Each row was made from one walk, in order. Every step used is in the known rows, and no mark comes twice. Write each row's walk.
Known rows
R, Z, V, X, B, N: [ 3.231 -1.894 -4.592 -1.588 -2.546 -3.369 -1.058 -1.065 -3.345 -2.294
 -0.525  3.554  0.446 -0.076  0.732  1.401 -4.107  0.058 -3.411  1.076
  2.421  0.095 -1.403  0.408]
B, X: [ 0.421 -0.321  1.422  3.635  1.417 -1.312 -1.310  0.223  1.117  0.214
 -0.425 -0.154  0.813  0.190  0.148 -0.206 -0.372  0.105 -1.453  0.961
 -2.626  0.136 -0.088 -0.048]
J, B, N, Z, R, V, X: [ 4.053 -0.640 -7.937 -5.631 -3.146 -0.600 -1.321  0.359 -7.252 -1.369
  1.315  1.271  0.654 -2.510 -0.336  2.483 -6.395 -0.294  4.939  0.337
  0.778 -0.488 -1.378  1.462]
R, V, Z, N, B: [-0.122  1.057  1.769 -0.522  0.419 -0.384 -1.197 -0.888 -1.668 -2.273
  0.325  1.906 -0.494 -1.231  1.226 -0.309 -0.849  1.463 -6.103  0.687
  4.315  0.618  0.860 -0.213]
H, B, X, V, Z: [-1.173  1.092  2.954  6.392  3.158 -4.260 -2.391 -0.019 -1.155  1.615
 -1.262  0.199  0.038 -0.909 -0.713 -1.233  2.019  0.289 -3.392  1.269
 -1.080  0.103  2.137 -0.815]
B, N: [ 0.317 -1.117 -1.116 -1.482 -0.089  0.283 -0.250 -0.156  0.611 -0.268
  0.205  0.455  0.640 -0.976  0.203  1.355 -0.356 -0.940  0.676  0.891
 -0.029  0.575  0.034 -0.095]
Z, N, B, H, V, X: [-1.533  1.278  1.795 -1.014 -0.499 -3.055 -1.175  0.415 -1.930  1.044
 -0.361  1.025 -0.517 -0.538  1.739  0.365  0.206  0.123 -2.185 -1.105
  1.080  1.410  0.602  0.505]
J, B, N, Z, R: [ 3.070 -1.618 -3.558 -3.697 -2.805  1.302 -0.337  0.294 -5.510  0.261
  1.742  0.375  0.541 -3.212 -1.083  3.018 -4.824 -0.437  6.500  0.879
 -0.801  0.467 -0.966  0.585]
H, Z, V, X, B, N: [ 2.943 -1.476 -4.009 -2.738 -0.819 -3.802 -1.699  0.392 -5.179  0.208
 -0.859  0.907 -0.158 -1.619  0.316  1.820 -3.938 -0.279  1.743  0.685
  1.955  0.735 -1.024 -0.025]
R, Z, N, B, X, V: [-1.529  0.938  6.080  5.910 -1.642 -2.598 -1.272 -0.794  1.312 -1.486
  0.170  2.127  0.546 -0.255  1.176 -0.882  0.893  1.296 -5.964  1.890
  0.465  1.008  1.471 -0.456]
N, Z, V, X, B: [ 3.252 -1.528 -2.339 -2.639 -1.754 -3.718 -1.271  0.063 -6.278  0.046
 -0.297  1.890 -0.334  0.283 -0.375  1.026 -3.967  0.182  1.426  0.429
  0.055  0.410 -1.708  0.561]
H, V, X, B: [ 0.883 -0.913 -2.681 -1.018  0.235 -4.311 -1.189  0.036 -2.084  1.479
 -1.119 -0.140 -0.736  0.894  0.379  0.015 -2.365  0.443 -0.615 -0.503
  2.299 -0.172 -0.290  0.162]
H, V, Z, N, B, X: [-0.565  1.283  4.804  3.999  2.022 -2.855 -2.040 -0.240 -2.281  0.734
 -0.574  0.543 -0.220 -1.679  0.879 -0.247 -1.765  1.376 -4.549  0.759
  1.338  1.194  1.391 -0.566]
V, X, B, N: [ 0.378 -3.011 -2.496 -2.161 -0.760 -2.706 -1.051 -0.554  1.456  0.246
 -0.337  0.964  0.034  0.480  0.832  1.386 -0.679 -0.636 -1.419  1.651
  1.798  0.945 -0.252  0.575]
H, B, X, V: [-1.081  0.085  3.037  5.311  2.225 -3.683 -1.836  0.664  1.315  1.501
 -0.978  0.083  0.259  0.969 -0.347 -0.827  3.286  0.145 -3.112  1.675
 -2.286  0.307  1.350 -0.529]
J, B: [ 0.395 -0.857 -0.628 -0.843  0.644  0.469 -0.570 -0.350  0.606 -0.689
  0.373 -1.215 -0.066 -0.786  0.441  0.534 -1.463  0.798  0.390  0.321
  0.894 -0.184  0.261  1.014]
Z, V, X: [ 1.886  1.150 -3.253 -1.652 -0.722 -2.607 -0.816  0.569 -4.130 -0.709
 -0.818  1.240 -0.446  0.786  0.356  0.026 -2.207  0.197 -0.371 -0.478
  0.970 -0.516 -0.578  0.959]
B, N, Z, R: [ 2.654 -0.917 -2.943 -2.728 -3.318  0.785  0.330  0.606 -6.142  0.895
  1.410  1.420  0.545 -2.417 -1.557  2.477 -3.335 -1.267  6.055  0.667
 -1.781  0.611 -1.260 -0.314]
X, B, N, Z, R, V: [ 4.981 -2.595 -6.095 -4.106 -2.627 -0.529 -0.891  0.076 -6.121 -0.379
  1.004  2.418  0.642 -1.615 -1.160  2.516 -5.230 -0.705  2.806  1.152
 -0.400  0.209 -2.451 -0.792]
N, Z: [ 0.681 -0.313  1.009 -1.239 -1.333  0.015  0.033  0.194 -3.416  0.352
  0.725  0.520  0.482 -1.270 -0.931  0.640 -1.382 -0.401  3.903  0.035
 -1.753  0.591 -0.670 -0.148]
N, B, H, V: [ 0.131  0.821 -1.075 -0.402  1.709 -1.392 -0.924  0.780 -0.427  1.934
 -0.470  0.009 -0.036 -1.139  0.374  1.115 -0.523  0.132 -1.031 -1.249
 -0.569  0.686 -0.107 -0.608]
Z, N: [-1.055  0.039  4.079  0.082 -1.307  0.079  0.093 -0.290 -1.033 -1.058
  0.319  0.841 -0.185 -0.226  0.940 -0.433  0.640  0.092 -1.000  0.223
  0.622  0.787  0.570  0.324]
B, H, V, Z: [ 0.650  2.349 -2.097  1.221  2.212 -1.992 -1.207 -0.386 -5.733  1.379
 -1.249 -0.202  0.384 -4.130 -0.486  0.187 -3.185 -0.692  2.383 -2.711
 -1.063 -0.283  0.513 -0.821]
B, X, V: [-0.270  0.945  1.212  5.015  1.478 -3.173 -1.703  0.290  0.431  0.797
 -0.892 -0.648  0.686 -0.618 -0.231 -0.917  0.064 -0.019  0.282  0.704
 -2.640 -0.158  0.991 -0.344]

Which walk is each row?
[ 1.264  2.494 -1.834  6.065  0.532 -3.375 -1.803  0.196 -5.393  1.675
 -0.658  0.055  0.033 -2.662 -1.333 -0.762 -2.667  0.173  1.740 -0.046
 -1.324 -1.015  1.220 -0.667]	B, X, V, Z, R
[ 3.390  2.160 -5.974 -0.681 -1.194 -0.027 -0.687  1.037 -8.175  0.308
  0.040  0.355  0.623 -3.601 -0.869  0.729 -4.041 -0.660  4.441 -2.401
 -1.710 -0.795 -1.439 -0.796]	B, H, Z, R, V
[ 3.711 -0.998 -7.780 -3.272 -2.650 -2.648 -1.387  0.545 -6.265  0.202
 -0.007  1.000 -0.005 -1.706 -0.129  1.746 -4.782 -0.250  2.207  0.341
  2.564 -0.126 -1.460 -0.236]	H, Z, R, V, X, B, N
[-0.943  1.146  4.061  1.056 -1.129 -0.088 -0.348  0.128 -4.487  0.034
  0.066 -0.073  0.612 -3.843  0.671  0.159 -0.078 -0.924  3.187 -1.561
 -1.765  1.442  0.283 -0.290]	B, H, Z, N
[ 3.473 -0.727 -2.137 -3.380 -1.201 -0.523 -0.641  0.571 -6.474 -0.805
  0.414  1.941  0.894 -2.219 -0.930  2.325 -4.149 -1.098  4.395  0.546
 -1.932  0.702 -1.496 -0.360]	B, N, Z, V
[ 2.702 -2.752 -4.267 -3.423 -3.973 -2.242 -0.703  0.211 -5.389  1.508
  0.885  1.994 -0.091 -0.984 -0.826  2.522 -3.600 -0.956  3.846  1.430
  0.003  0.869 -1.593  0.435]	V, X, B, N, Z, R
[ 0.585  0.366 -0.790  0.142  0.925  0.225 -1.058  0.115 -2.946  0.485
  0.056 -2.050  0.618 -4.352  0.106  1.152 -2.171 -0.109  4.652 -1.546
 -1.478  0.419  0.116  0.572]	J, B, H, Z
[ 4.019 -1.123 -6.125 -3.157 -3.314 -2.447 -0.994  0.263 -7.176 -0.049
  0.590  2.252 -0.288  0.040 -0.795  0.802 -4.690  0.246  1.825  0.124
  0.691 -0.484 -2.208  0.329]	N, Z, R, V, X, B
[-2.540  2.097  3.941  2.658  0.663 -2.271 -1.373 -0.944 -1.558  0.572
 -0.282  1.072 -0.543 -3.588  0.804 -0.316  1.502  0.076 -2.047 -0.422
  1.196  1.222  2.302 -0.493]	X, V, Z, N, B, H
[ 0.456  1.616  0.907  0.066  0.039 -0.437 -1.003 -1.067 -4.680 -2.777
 -0.133  1.515  0.106 -2.427  0.696 -0.955 -2.260  0.429 -2.492 -0.390
  2.458 -0.079  0.731 -0.132]	R, V, Z, N
[ 1.530  1.586 -2.971  0.825 -0.995 -0.160 -0.088 -0.134 -5.815  0.833
  0.128  0.669 -0.666 -2.049 -1.047  0.161 -2.760  0.337  1.491 -0.688
  1.382 -0.820  0.272 -0.166]	V, Z, R
[-0.366  2.331  1.929  1.250  1.008 -1.766 -1.031 -0.614 -6.828  0.352
 -0.777  0.535  0.261 -4.448  0.384 -0.342 -2.597 -0.600  1.419 -2.576
 -0.323  0.631  1.034 -0.519]	B, H, V, Z, N
[ 1.342 -0.059 -2.205  1.269  2.613 -3.186 -1.751 -0.833 -4.392  1.717
 -1.416  0.128  0.096 -3.396 -0.314  0.377 -3.444 -0.189  0.459 -1.957
 -0.188  0.004 -0.047 -1.039]	X, B, H, V, Z
[-1.166  1.053  4.011  1.276 -0.332 -0.332 -0.271 -1.120 -3.446 -1.099
  0.028  0.902 -0.267 -2.285  0.505 -0.726 -0.653  0.227 -1.263 -0.107
  1.982  0.694  1.286  0.052]	V, Z, N
[-1.123  1.759  1.684  0.276 -2.699 -2.844 -0.649 -0.474 -3.013 -0.857
 -0.133  2.535  0.259 -1.045  1.789  0.121 -0.912  0.545 -4.072 -1.375
  1.901  1.129  0.270  0.412]	R, Z, N, B, H, V, X
[-1.762  1.364  6.688  4.934  0.194 -3.295 -1.796  0.519 -0.612  1.181
 -0.124 -0.542 -0.077 -1.865  0.695 -0.398  1.189  0.998 -0.970  1.481
 -0.096  1.688  1.858 -0.817]	H, Z, N, B, X, V
[ 1.984 -2.506 -5.455 -3.367 -0.200 -2.860 -1.728 -0.626  0.272 -1.481
 -0.459  1.631  0.399  0.414  1.020  1.127 -2.282 -0.275 -2.799  1.377
  2.271  0.154 -0.970  0.387]	R, V, X, B, N
[-1.216  0.022  4.872  0.930 -3.242  0.539  0.451 -1.169  0.939 -2.228
  1.023  2.786 -0.069  0.274  1.464 -0.015  0.893  1.420 -6.370  1.126
  3.154  1.238  0.322  0.048]	R, Z, N, B
[ 2.937  1.099 -2.083  0.397 -1.983 -0.452 -0.064 -0.523 -4.785 -2.551
 -0.223  2.567  0.528 -0.375 -0.071  0.123 -3.474  0.628 -1.898 -0.657
  0.824 -0.781 -1.170 -0.165]	R, Z, V
[ 1.524 -2.156 -0.799 -3.375 -0.828  0.756 -0.669 -0.315 -2.145 -0.561
  1.271 -0.217  1.068 -3.166 -0.308  2.624 -3.281 -0.461  4.929  1.223
 -1.039  0.898 -0.476  0.704]	J, B, N, Z
[ 3.284 -0.517 -2.151 -0.022  0.757 -2.247 -1.511  0.397 -5.916  0.728
 -0.988  0.458  0.152 -2.859 -0.196  1.159 -3.271 -0.324  2.197 -1.398
 -1.609  0.502 -1.479 -0.777]	X, B, H, Z, V
[ 2.564  0.900 -2.208 -2.706 -1.978 -2.567 -0.661  0.765 -7.562 -0.374
 -0.019  1.670  0.068 -0.434 -0.618  0.673 -3.600 -0.180  3.428 -0.470
 -0.845 -0.111 -1.234  0.827]	N, Z, V, X
[ 0.710 -1.903 -1.772 -2.298  0.518  0.777 -0.797 -0.477  1.262 -0.930
  0.571 -0.708  0.552 -1.828  0.690  1.909 -1.914 -0.006  1.100  1.123
  0.825  0.455  0.318  0.859]	J, B, N
[ 2.670 -0.344 -2.795 -1.132 -0.742 -3.903 -1.446  0.464 -5.811  0.542
 -1.037  0.306 -0.791 -0.677  0.101  0.478 -3.469  0.694  0.981 -0.315
  2.034  0.148 -1.024  0.263]	H, Z, V, X, B
[ 2.746  2.697 -7.158 -1.392 -2.061 -1.838 -1.072  1.223 -8.684  0.452
 -0.181  0.572  0.359 -2.917 -0.274  0.445 -3.889 -0.773  4.167 -2.627
 -0.645 -0.799 -1.122  0.198]	B, H, Z, R, V, X
[ 2.840 -2.348 -4.485 -3.039 -0.415 -3.485 -1.643 -0.034 -2.350 -0.589
 -0.813  1.938 -0.220  0.562  0.768  1.662 -2.933 -0.269 -1.596  1.317
  1.857  0.398 -1.023  0.574]	Z, V, X, B, N
[-1.773  0.544  4.848  0.860 -0.087 -0.265 -0.512 -0.944 -0.398 -0.457
  0.419  1.249 -0.968 -1.260  1.034 -0.046  0.840  1.251 -4.747  1.138
  3.745  1.333  1.548 -0.056]	V, Z, N, B
[ 3.272  1.045 -5.810 -1.446 -1.355  0.408 -0.150  0.553 -4.742 -0.933
  0.342  1.107 -0.005 -0.179 -0.616  0.196 -3.217  0.241  0.297 -0.743
  0.713 -1.295 -1.169 -0.281]	Z, R, V
